Each row was made from one small tree. Brackets hold a mark, then the marks that hang from it, in the order of their numbers. Every link used is in the known rows. Write each row's tree.
Known rows:
{Z_324 {Z_285 {Z_897 {Z_460 Z_106} Z_833}}}: [ -9.6 -46.1   2.7  27.0  14.6  14.2   0.4  12.2  25.8 -24.8  -3.8   3.3
  -7.3  -8.8 -23.7 -29.0 -13.6  33.8   5.6 -22.8]
{Z_324 {Z_285 {Z_897 Z_411 {Z_460 Z_106}}}}: [ -7.5 -19.8  -4.6   3.9  34.4   1.1 -19.1  -9.9  -6.2 -23.7 -19.1  -1.3
 -29.3 -29.6 -35.2 -53.3  23.5  38.3   7.3 -10.5]
{Z_833 Z_897}: [ -6.5  16.6  27.8  29.3  14.0  15.8 -10.0   9.9  -9.5 -16.6  16.7 -16.4
  21.0  -8.5   8.2  11.2  -4.5   6.6   8.5  -3.8]
{Z_285 Z_324 {Z_897 Z_411}}: [ 14.3  31.2  30.6 -20.6 -17.2  -6.7 -10.9  14.6  -0.5 -17.4  34.5 -12.5
   4.5  -7.8  -0.2 -43.7  16.9  18.4 -10.2   1.5]
{Z_833 {Z_897 Z_285 Z_411 Z_460}}: [-23.0  18.4  13.1  31.6  25.2  15.1 -38.7 -33.1  -1.3 -33.0  12.5 -10.0
   7.2 -28.3 -31.6 -15.2  13.8  36.6 -17.2  -8.8]
{Z_411 Z_324 {Z_897 {Z_285 Z_106} Z_833}}: [ -6.5 -29.4   9.4  31.0 -45.2   5.8 -37.9  45.4  19.5  -9.3  21.8  -2.5
  33.3  -2.7  -8.1 -23.2 -36.1  23.1 -32.9  -2.4]
{Z_897 Z_285 Z_411 {Z_460 Z_106} Z_833}: [-18.5 -32.7  -1.7  26.2  -8.1   7.3 -37.7 -32.2  31.0  -7.2  29.8  34.4
  -8.4   6.5 -26.1 -31.2  -3.7  49.0 -22.3 -14.9]
{Z_411 {Z_324 Z_285} {Z_897 Z_460}}: [-25.7 -18.6 -30.0 -13.5  15.3 -17.0 -22.6  22.8  26.7 -27.8 -41.3 -44.9
  -5.9 -42.6 -68.1 -27.6   5.5  40.4 -11.7  11.3]
{Z_460 Z_106 {Z_897 Z_411}}: [-13.2  -6.8   9.4  16.2 -10.4   0.4 -36.1 -18.1  -0.6   4.4  10.9  16.8
  -5.8  16.0  -7.4 -32.8   7.1  20.8  -1.8   8.6]
{Z_460 Z_106 {Z_897 {Z_411 Z_324} Z_833}}: [-12.9 -23.3  13.8  15.3 -62.4 -18.0 -64.0   0.5  13.1  -0.5  24.6  20.2
  14.5  32.1 -15.4 -42.9 -33.5  36.6 -15.4   5.1]
{Z_324 {Z_285 Z_897}}: [ -4.7   1.0 -11.3   1.5   6.7   3.2  -9.7  19.2  -8.6 -15.9 -19.1 -22.8
  -4.6 -17.3 -14.8 -23.1   8.3  -5.9  10.0  -5.2]
{Z_897 Z_285 {Z_411 Z_324} Z_460 Z_833}: [-16.3 -15.3  -8.6   1.6 -40.9 -18.4 -56.5 -23.3  22.1 -24.2   9.7   9.6
   6.5  -5.8 -46.3 -36.8 -22.4  45.6 -38.3  -7.4]
{Z_324 {Z_285 Z_106 {Z_897 Z_460 Z_833}}}: [ -3.1 -47.5  23.0  28.2   8.3  30.0  -4.3  12.8  -2.0 -46.1 -31.2  -2.1
   0.8 -32.6 -16.3 -20.4 -14.7   7.0  -6.5 -41.0]
{Z_324 {Z_285 Z_106 {Z_897 Z_411 Z_460 Z_833}}}: [ -8.5 -37.2  23.0  11.7   0.0  17.9 -34.6  -1.5 -15.1 -47.1 -24.9   2.3
  -9.5 -44.7 -23.6 -39.0   0.4  15.5 -14.6 -43.6]
{Z_285 Z_106 {Z_897 {Z_411 Z_324} Z_460 Z_833}}: [ 17.1 -26.3  42.7   3.6 -23.6 -10.1 -23.0  11.9 -16.2 -41.5  -1.9  10.1
  13.1 -28.8  -6.8 -44.8 -42.7  35.2 -22.4 -28.9]
{Z_460 Z_897}: [-11.4   1.0   3.0  13.5  -9.1   2.5 -12.0  -8.4   8.8  -4.7  -6.3  -6.9
  10.5   8.1  -7.4  -1.6  -8.4  -3.2  -6.5   4.9]
{Z_411 {Z_324 Z_285} {Z_897 {Z_460 Z_106} Z_833}}: [-27.1 -53.8 -15.6  11.0  -3.5  -7.1 -29.1  34.5  49.0 -17.2  -8.2 -16.7
   0.8 -15.1 -56.1 -33.5 -15.3  61.6 -10.3   0.0]
{Z_411 Z_324 Z_897}: [ -2.5   3.0  -7.9 -13.1 -10.7 -29.4 -10.8  42.9  16.8   0.3   6.1 -29.5
  14.7 -16.4 -18.0 -15.6 -17.2  28.8 -10.3  21.0]
{Z_833 Z_106 {Z_897 {Z_411 Z_324} Z_460}}: [ -1.2  -3.8  16.1 -10.5  12.2 -12.8 -55.3 -20.4 -38.3 -41.1 -23.1 -42.6
  -8.1  -8.3 -34.1 -11.6 -17.4  33.0 -22.6  -6.3]

Write each row's tree:
[ -3.5 -19.9  14.9   3.9  26.3  16.6 -22.4  -9.0 -32.8 -44.6 -46.2  -6.3
 -21.2 -52.4 -28.2 -47.0  21.0  10.4  -4.7 -29.4]
{Z_324 {Z_285 Z_106 {Z_897 Z_411 Z_460}}}
[ 15.4   1.1  37.4  -2.7  18.5   2.5   9.0   0.5  15.9 -24.2  30.0   4.2
  -9.0  -6.2 -11.7 -56.2  15.9  54.6  -4.0   0.2]
{Z_285 Z_324 {Z_897 Z_411 {Z_460 Z_106}}}
[-22.4 -21.5 -12.0   7.5 -52.2   3.1 -84.5 -37.6  -2.5  -6.9  11.4 -14.0
  -4.1  34.7 -22.7  -8.1 -17.6  -3.6 -47.5  -9.2]
{Z_460 {Z_897 Z_285 Z_411 {Z_833 Z_106}}}
[ 10.5 -16.4  45.0   4.9  -8.1   4.3  -1.5   7.6  33.2 -26.0  50.4  13.9
   3.1   0.2  -8.5 -48.0  -5.9  59.1 -14.9 -14.7]
{Z_285 Z_324 {Z_897 Z_411 {Z_460 Z_106} Z_833}}
[-15.3 -37.5  -3.8   6.4  16.1   6.2 -21.5  28.7   2.2 -38.2 -57.8 -31.0
  -3.3 -46.8 -52.6 -33.2   3.0  30.2 -12.8  -3.3]
{Z_411 {Z_324 {Z_285 Z_106}} {Z_897 Z_460}}
[-10.8 -25.2   0.9  -6.9 -10.9 -25.0  -5.0  30.6  48.0 -19.1   9.4 -22.6
  19.9 -27.8 -35.0  -6.6 -37.9  54.5 -26.5  -1.4]
{Z_411 Z_324 {Z_897 Z_460 Z_833}}
[-15.8  11.3  37.7  42.5  16.3  34.6 -36.2 -20.7  20.4 -33.2  41.1   3.2
   9.0   6.8 -29.1 -43.9  29.1  60.4 -13.2   3.3]
{Z_833 {Z_897 {Z_285 Z_324} Z_411 {Z_460 Z_106}}}
[ -8.5 -33.8 -18.7 -14.1 -37.6 -18.5 -72.6 -34.8  -2.1 -24.7  -9.1 -14.1
 -12.6  16.3 -48.3 -25.0 -29.7  31.5 -52.3 -10.8]
{Z_897 Z_285 {Z_411 Z_324} Z_460 {Z_833 Z_106}}
[ -6.1  -7.5   4.8   7.1 -34.7 -20.9 -52.3  -6.3  -4.7   1.6   2.7  11.8
   2.3  25.0 -19.0 -51.2 -12.0  31.6  -5.6  19.6]
{Z_460 Z_106 {Z_897 {Z_411 Z_324}}}
[-19.4 -45.2   9.3   2.4 -32.1   5.4 -68.9  -9.3 -13.3 -46.3 -43.5   5.5
  -7.3 -26.9 -50.1 -45.5  -5.5  24.6 -23.1 -30.2]
{Z_897 {Z_411 {Z_324 {Z_285 Z_106}}} Z_460 Z_833}
[  3.6 -25.1  -4.1 -32.9 -57.6 -28.8 -72.6  -7.3 -24.0  -8.1   0.7 -16.0
  -8.9  25.3 -16.2 -14.9 -33.4  11.3 -34.2  -7.6]
{Z_897 {Z_411 Z_324} {Z_833 Z_106}}
[-19.9 -42.6 -32.5 -21.9 -36.2 -17.5 -65.5  36.7   7.2 -12.3 -20.1 -57.4
  -5.6   5.7 -43.4  -6.3 -22.2  12.8 -27.7   0.2]
{Z_411 {Z_324 Z_285} {Z_897 {Z_833 Z_106}}}
[-10.7   0.4  38.3  59.0  25.7  47.0  -5.5  -3.5  32.6 -32.4  38.6  -1.2
  18.0  19.7 -21.7 -26.1  13.3  52.0  -6.3   5.3]
{Z_833 {Z_897 {Z_285 Z_324} {Z_460 Z_106}}}
[-25.3 -16.6 -17.4   8.2 -36.4  -9.6 -81.6  -7.7  -7.3 -10.1 -26.3  -0.6
 -10.5  16.3 -48.9 -62.7  10.7  22.1  -1.2  15.1]
{Z_460 Z_106 {Z_897 {Z_411 {Z_324 Z_285}}}}
[ 29.8   1.7  56.4  14.4  -7.2  28.2  18.5  35.3 -11.5 -26.2  14.8  -3.3
  16.5   1.2  23.0 -32.8  -0.9  -2.5  -3.5 -10.7]
{Z_285 Z_106 Z_324 Z_897}
